In the rows, zero is written as 128.
Known rows, with every step that occurs
f -> d: [117 125 141 113 151 103  99 105 132 122 138 167  81  99 138 157  96 192
 124 142 130 147 147 146 139 125 143 132 167 129 160 109 132 125]
x -> w: [130 129 136 117 147 117  83  94 141 125 169 165  89  88  99 143 142 191
 113 161 119 118 143 140 144 149 138 141 171 134 140 105 134 126]
x -> l -> h: [142 142 139 117 179 109  83 110 105 144 134 160 107 107 148 166 104 196
 106 149 145 115 140 124 139 136 126 153 177 130 132 112 129  92]
y -> r -> x -> w -> f -> h: [153 128 175 119 116 105  65  81 196 114 185 151  85  94  97 138  54 188
 135 157 112 156 123 149 151 145 139  86 167 120  82 116 141  94]
y -> r: [134 107 155 116 140 107  51  95 126 119 198 187  77  94 130 161  95 190
 112 156 124 155 137 141 154 139 157 134 173 126 108  93 129 106]
k -> x -> w -> f -> h: [145 140 144 123 138 122 109  82 167 127 128 141  69  89 101 140 109 201
 109 161 114 141 141 148 141 143 129 124 172 133 134 135 143 111]
w -> x -> l -> h: [142 152 142 118 171  99  81 104  94 158 111 156  87 101 144 157 124 198
 112 130 153 123 141 125 137 137 144 120 164 136 112 125 128  97]
h -> l: [133 140 168 116 147 105  95 115 121 137 147 184  86  76 138 142  92 194
 111 155 138 152 145 128 148 136 130 108 168 156 158 113 132 123]
w -> x -> k: [148 141 169 119 146 101  74  99 112 142 105 173  66  92 118 146 130 197
 123 129 138 148 150 150 144 138 153 115 162 128 122 125 139 122]
f -> d -> g: [117 106 140 116 137 108  91 106 139 111 132 180  75  90 147 161  91 192
 140 130 116 132 159 138 149 129 135 122 167 129 169 112 129 138]
h -> l -> x -> w: [143 166 123 117 154 127 107 110 116 144 130 151 102  82 107 127 140 194
  96 181 113 111 139 120 156 141 116 122 173 160 148 118 141 138]
f -> a: [129 115 165 120 153 103  73 102 117 128 182 167  49  89 152 135  91 189
 117 164 138 150 148 143 148 143 131 134 159 146 157 109 134  95]
g -> d: [113 112 147 118 135 102  95 100 154 115 130 175  82  79 150 180  95 189
 131 137 130 119 147 157 161 128 158 118 181 147 139 104 128 114]
g -> d -> f -> w: [117 140 118 116 109  87 106  77 197  94 162 173  73  71 138 185  76 186
 152 127 130 150 146 177 153 127 139  91 194 128 156  99 131 121]
l -> x -> k -> h: [147 154 139 120 184 129  98 103  74 131  74 149  90 103 136 161 126 204
 100 170 126 125 137 129 139 152 114 180 177 137  79 120 136 101]
k -> x -> r: [123 121 126 118 147 135  90 105  96 122 157 165  58  80 126 138 141 209
  95 136 138 145 143 139 134 134 125 155 177 134  78 107 135  89]
l -> x -> w -> f -> d: [145 161 116 113 145 123 115 100 155 131  99 122  82  92 100 130 116 195
 115 142 112 112 138 138 142 119 139 120 162 134 135 119 139 141]
h -> f -> w -> x: [127 157 163 123 125  88  84  77 104 131 112 119  24  45 139 146 130 200
 115 144 136 179 145 161 138 138 157 103 162 138 140 126 132 116]
w -> f -> h: [149 132 204 117 148  96 100  92 186 122 145 151  66  88 147 159  74 197
 123 131 132 172 147 156 149 140 148  98 170 138 139 129 136 105]
x -> l: [136 135 164 119 165 107  85 108 118 136 146 172  88  99 137 163  96 195
 109 137 137 133 142 142 147 114 137 152 178 124 127 109 129 133]
w -> x -> r -> y: [140 117 166 109 133 101  61  95 153 128 187 187  59  99 133 122 128 198
 113 105 156 147 138 143 152 129 170  89 164 121  48 105 134  75]
f -> w -> x -> l -> h: [146 172 142 119 158  87  79  87  88 153 126 145  73  91 135 147 111 199
 114 132 158 127 143 148 131 134 132 114 173 122 125 123 127  94]
f -> h: [131 120 174 118 158  98  96  90 160 121 161 163  83  97 150 176  99 193
 120 158 123 163 150 154 145 149 140 119 181 137 156 122 138 112]
h -> f -> w: [125 145 157 122 131 100  88  83 113 114 128 122  42  57 142 145 113 198
 107 163 125 173 143 161 140 138 138 136 173 131 155 111 133 115]
f -> h -> l -> x -> k: [171 164 165 121 166 114 111 106 132 143  87 156 103 104 144 156  93 198
 104 180 115 155 145 139 151 136 105 107 186 144 156 142 154 134]
h -> k -> x -> w -> f -> a: [156 147 134 130 135 136  93 100 146 138 139 150  40  84  98 101  82 197
 113 174 118 115 142 131 144 138 108 148 151 146 147 122 151 115]
g -> d -> f -> w -> x -> k: [144 162 125 119 104  84  96  77 179 116  99 173  64  80 121 171  89 190
 160 111 132 150 148 187 147 121 147  68 186 115 133 117 140 135]
d -> f: [123 130 138 114 147 103 103 100 170 105 175 180  80  82 137 183 113 192
 135 134 128 160 144 138 151 142 136 122 173 134 138 106 131 117]
r -> x -> l -> h: [129 143 160 117 164 104  81 113 101 134 135 157 102  97 149 160  81 196
 120 145 151 109 128 118 145 140 107 143 168 137  95 111 128  71]
x -> k -> h -> l: [153 155 158 120 166 120  97 118  82 143  88 184 100 103 125 137  80 201
 108 163 137 145 140 130 129 147 105 139 171 141 121 122 138 107]
h -> l -> x: [135 155 154 116 159 115 108 117 100 140 118 164  89  73 146 145 114 198
  98 167 128 132 141 120 160 138 123 119 170 166 143 119 134 125]
l -> x -> k -> h -> f: [147 159 135 126 180 137 104 102  62 131  31 113  73  82 146 158 131 206
  91 181 112 141 132 128 133 150 120 183 169 144  88 127 140  99]
g -> d -> f -> h -> k -> x: [128 133 105 129 133 114 142  90 218 106 124 175  85  87 155 208  65 194
 150 156 102 149 147 152 153 136 121 114 198 143 159 124 152 127]
k -> h: [119 127 156 117 170 113  93 100  94 121 134 168  82  87 141 163 109 199
 108 156 136 139 141 129 134 159 132 162 169 150 105 109 123  85]
g -> d -> f: [115 119 120 117 123  99 111  96 201 101 146 184  87  78 148 197  91 187
 151 125 126 138 144 155 159 130 150  97 182 142 141 100 131 123]
x -> w -> f -> h: [155 138 164 117 144 108  98  85 201 127 148 140  84  96 104 142 100 192
 121 146 115 142 144 159 143 143 141 100 171 129 147 131 141 118]

Rows
[158 164 139 123 173 107  94 113 119 163 107 160  86 101 139 159 101 200
 118 139 142 120 144 117 136 137 131 132 166 139 126 125 140 111] | w -> x -> l -> h -> k
[143 164 133 123 155 104  88  93  85 136 106 107  74  79 147 151 103 200
  99 164 137 147 134 143 128 128 119 150 180 121 141 115 133  92] | x -> l -> h -> f -> w
[137 153 149 113 124  95  75  83 124 132 174 153  35  72 118 123 135 203
 113 111 149 164 148 168 129 133 150  95 174 123  86 112 133  98] | f -> w -> x -> r
[136 161 129 122 140 111  88  84  80 132 107 111  26  61 131 132 135 212
 100 134 138 180 136 157 111 144 140 113 167 130  56 123 132  75] | k -> h -> f -> w -> x -> r
[155 167 160 123 159 108  92 112  75 155  68 181  81  92 122 134  93 203
 111 146 145 152 142 131 127 150 122 104 159 147 105 136 138 111] | w -> x -> k -> h -> l
[158 165 157 119 162 123 104 118  97 144  82 168  97  91 129 141 105 199
 102 168 128 136 142 128 155 130 109 130 177 147 140 124 147 135] | h -> l -> x -> k
[130 119 142 117 120 115  49  92 137 114 204 173  91  90  88 139  92 185
 125 167 113 132 122 135 151 148 133 127 167 125  80  91 134 102] | y -> r -> x -> w
[139 106 161 106 140 115  67 100 156 115 204 189  77 106 130 121 111 198
 108 125 147 148 135 144 151 126 153 124 176 115  62  91 134  74] | x -> r -> y
[156 146 205 117 141  95 111 107 183 137 131 166  78  83 142 141  50 197
 120 142 134 180 145 145 149 132 128  68 167 150 164 140 142 118] | w -> f -> h -> l
[140 142 131 124 174 117  93 111  92 141  91 122  89  82 157 165 113 201
  98 161 135 132 134 124 132 131 127 154 169 133 130 119 133  94] | x -> l -> h -> f
[161 165 189 117 153 105 125 106 164 141 102 140  80  78 156 149  70 199
 108 153 127 159 143 134 158 134 125  80 170 162 142 142 143 122] | w -> f -> h -> l -> x
[136 166 113 121 113  79 105  81 180 120 126 166  68  78 132 183  70 191
 151 101 141 142 141 178 151 101 151  65 188 115 127 116 130 142] | g -> d -> f -> w -> x -> l
[154 154 131 132 183 134  94 102  52 137  55 103  49  87 159 136 103 203
  91 199 116 145 132 128 133 148 106 176 156 145 111 126 145  90] | l -> x -> k -> h -> f -> a
[153 158 113 123 149 140 108 104 133 142 105 141  79  83  98 129 119 203
 108 166 123  92 141 110 136 157 117 160 161 151 134 119 145  90] | l -> h -> k -> x -> w -> f
[146 150 134 111 167 132  99 116  97 134 145 177  94 101 140 118  98 206
  84 155 144 135 125 112 143 136 117 117 176 146  26 107 136  64] | k -> h -> l -> x -> r -> y
[152 143 178 127 147 119 118  97 176 127 115 157  55  83 138 156  65 204
 118 154 119 155 148 140 147 141 125 132 170 146 141 137 149 114] | w -> f -> h -> k -> x
[140 126 131 115 117 120  91  97 178 115 122 159  77  87 106 131  88 192
 141 117 107 111 153 142 143 125 142 103 158 120 161 118 133 148] | x -> w -> f -> d -> g
[128 146 154 119 168 114 101 115  91 138 124 183  91  82 142 147  84 199
 104 162 140 151 139 118 135 153 114 128 167 159 122 119 128  99] | k -> h -> l
[130 140 119 124 173 125  93 110  67 142 110 157  93  98 146 163 116 204
  95 162 146 102 138 117 136 134 110 176 175 135 115 116 129  83] | k -> x -> l -> h
[158 151 140 121 183 117  94 119 126 148 129 165 108 109 143 162  92 197
 113 156 134 109 142 115 136 133 112 167 178 134 142 113 141 107] | x -> l -> h -> k
[131 138 121 124 167 132 106 108  90 135 119 165  78  87 140 161 121 204
 107 177 130 115 146 106 139 162 112 176 171 157 144 114 140  76] | l -> h -> k -> x
[119 130 110 122 144 132  90  91 106 124 146 162  77  83  97 140 150 198
 101 172 119 112 142 133 144 148 124 165 173 138 132 109 134 118] | k -> x -> w
[149 164 158 120 151  97  74  82  77 136  91 157  57  90 114 140 110 203
 119 141 143 157 145 165 122 151 131 127 172 120  99 124 134  98] | f -> w -> x -> k -> h
[143 167 167 120 137  82  76  85 109 142 137 158  56  82 123 143 101 198
 117 127 151 145 145 163 141 116 143 108 175 115 118 123 127 135] | f -> w -> x -> l
[137 138 131 112 162 127  95 108 119 126 151 148  71  85 135 148 156 203
  95 139 128 134 141 133 147 134 133 144 181 143  72 107 137 100] | l -> x -> r
[127 150 170 117 128  81  78  77 118 132 155 161  43  69 127 139 123 195
 122 130 145 157 150 164 143 143 152  98 165 136 135 119 127 113] | f -> w -> x
[132 115 164 115 125 107  96 107 170 112 108 170  61  81 143 146  62 196
 143 105 123 143 158 140 151 120 147  98 155 129 157 119 129 131] | w -> f -> d -> g
[134 140 137 121 130 132  95  94 130 127 124 150  63  73  92 130 127 202
 105 149 127 111 140 137 147 138 135 141 161 139 119 118 134 112] | k -> x -> w -> f
[119 151 119 117 101  78 104  73 189 111 139 168  55  61 138 180  96 189
 158 110 138 152 148 176 152 128 155  57 181 134 140 110 130 124] | g -> d -> f -> w -> x
[142 158 125 126 157 112 101 102  74 140  13 123  61  93 138 150 100 205
 120 144 128 174 138 147 109 133 141 129 154 124 114 136 142 116] | w -> x -> k -> h -> f -> d
[151 162 169 119 130  88  69  80 107 136 117 160  49  84 111 131 119 199
 124 131 142 157 152 173 140 136 142 110 173 114 130 121 139 125] | f -> w -> x -> k
[129 147 112 131 169 132 100 107  56 142  67 118  74  76 157 158 118 209
  86 174 137 128 131 116 134 132 116 170 170 138 125 123 133  84] | k -> x -> l -> h -> f
[155 148 149 132 173 123 115 101 140 138 120 167  87 112 143 174  75 203
 110 174 114 146 144 140 143 122 107 167 192 124 142 133 150 137] | f -> h -> k -> x -> l
[146 157 134 112 155 129 106 123 113 140 142 158  84  80 134 129 130 205
  92 146 130 136 140 124 145 128 119 114 178 155  96 114 141 110] | h -> l -> x -> r
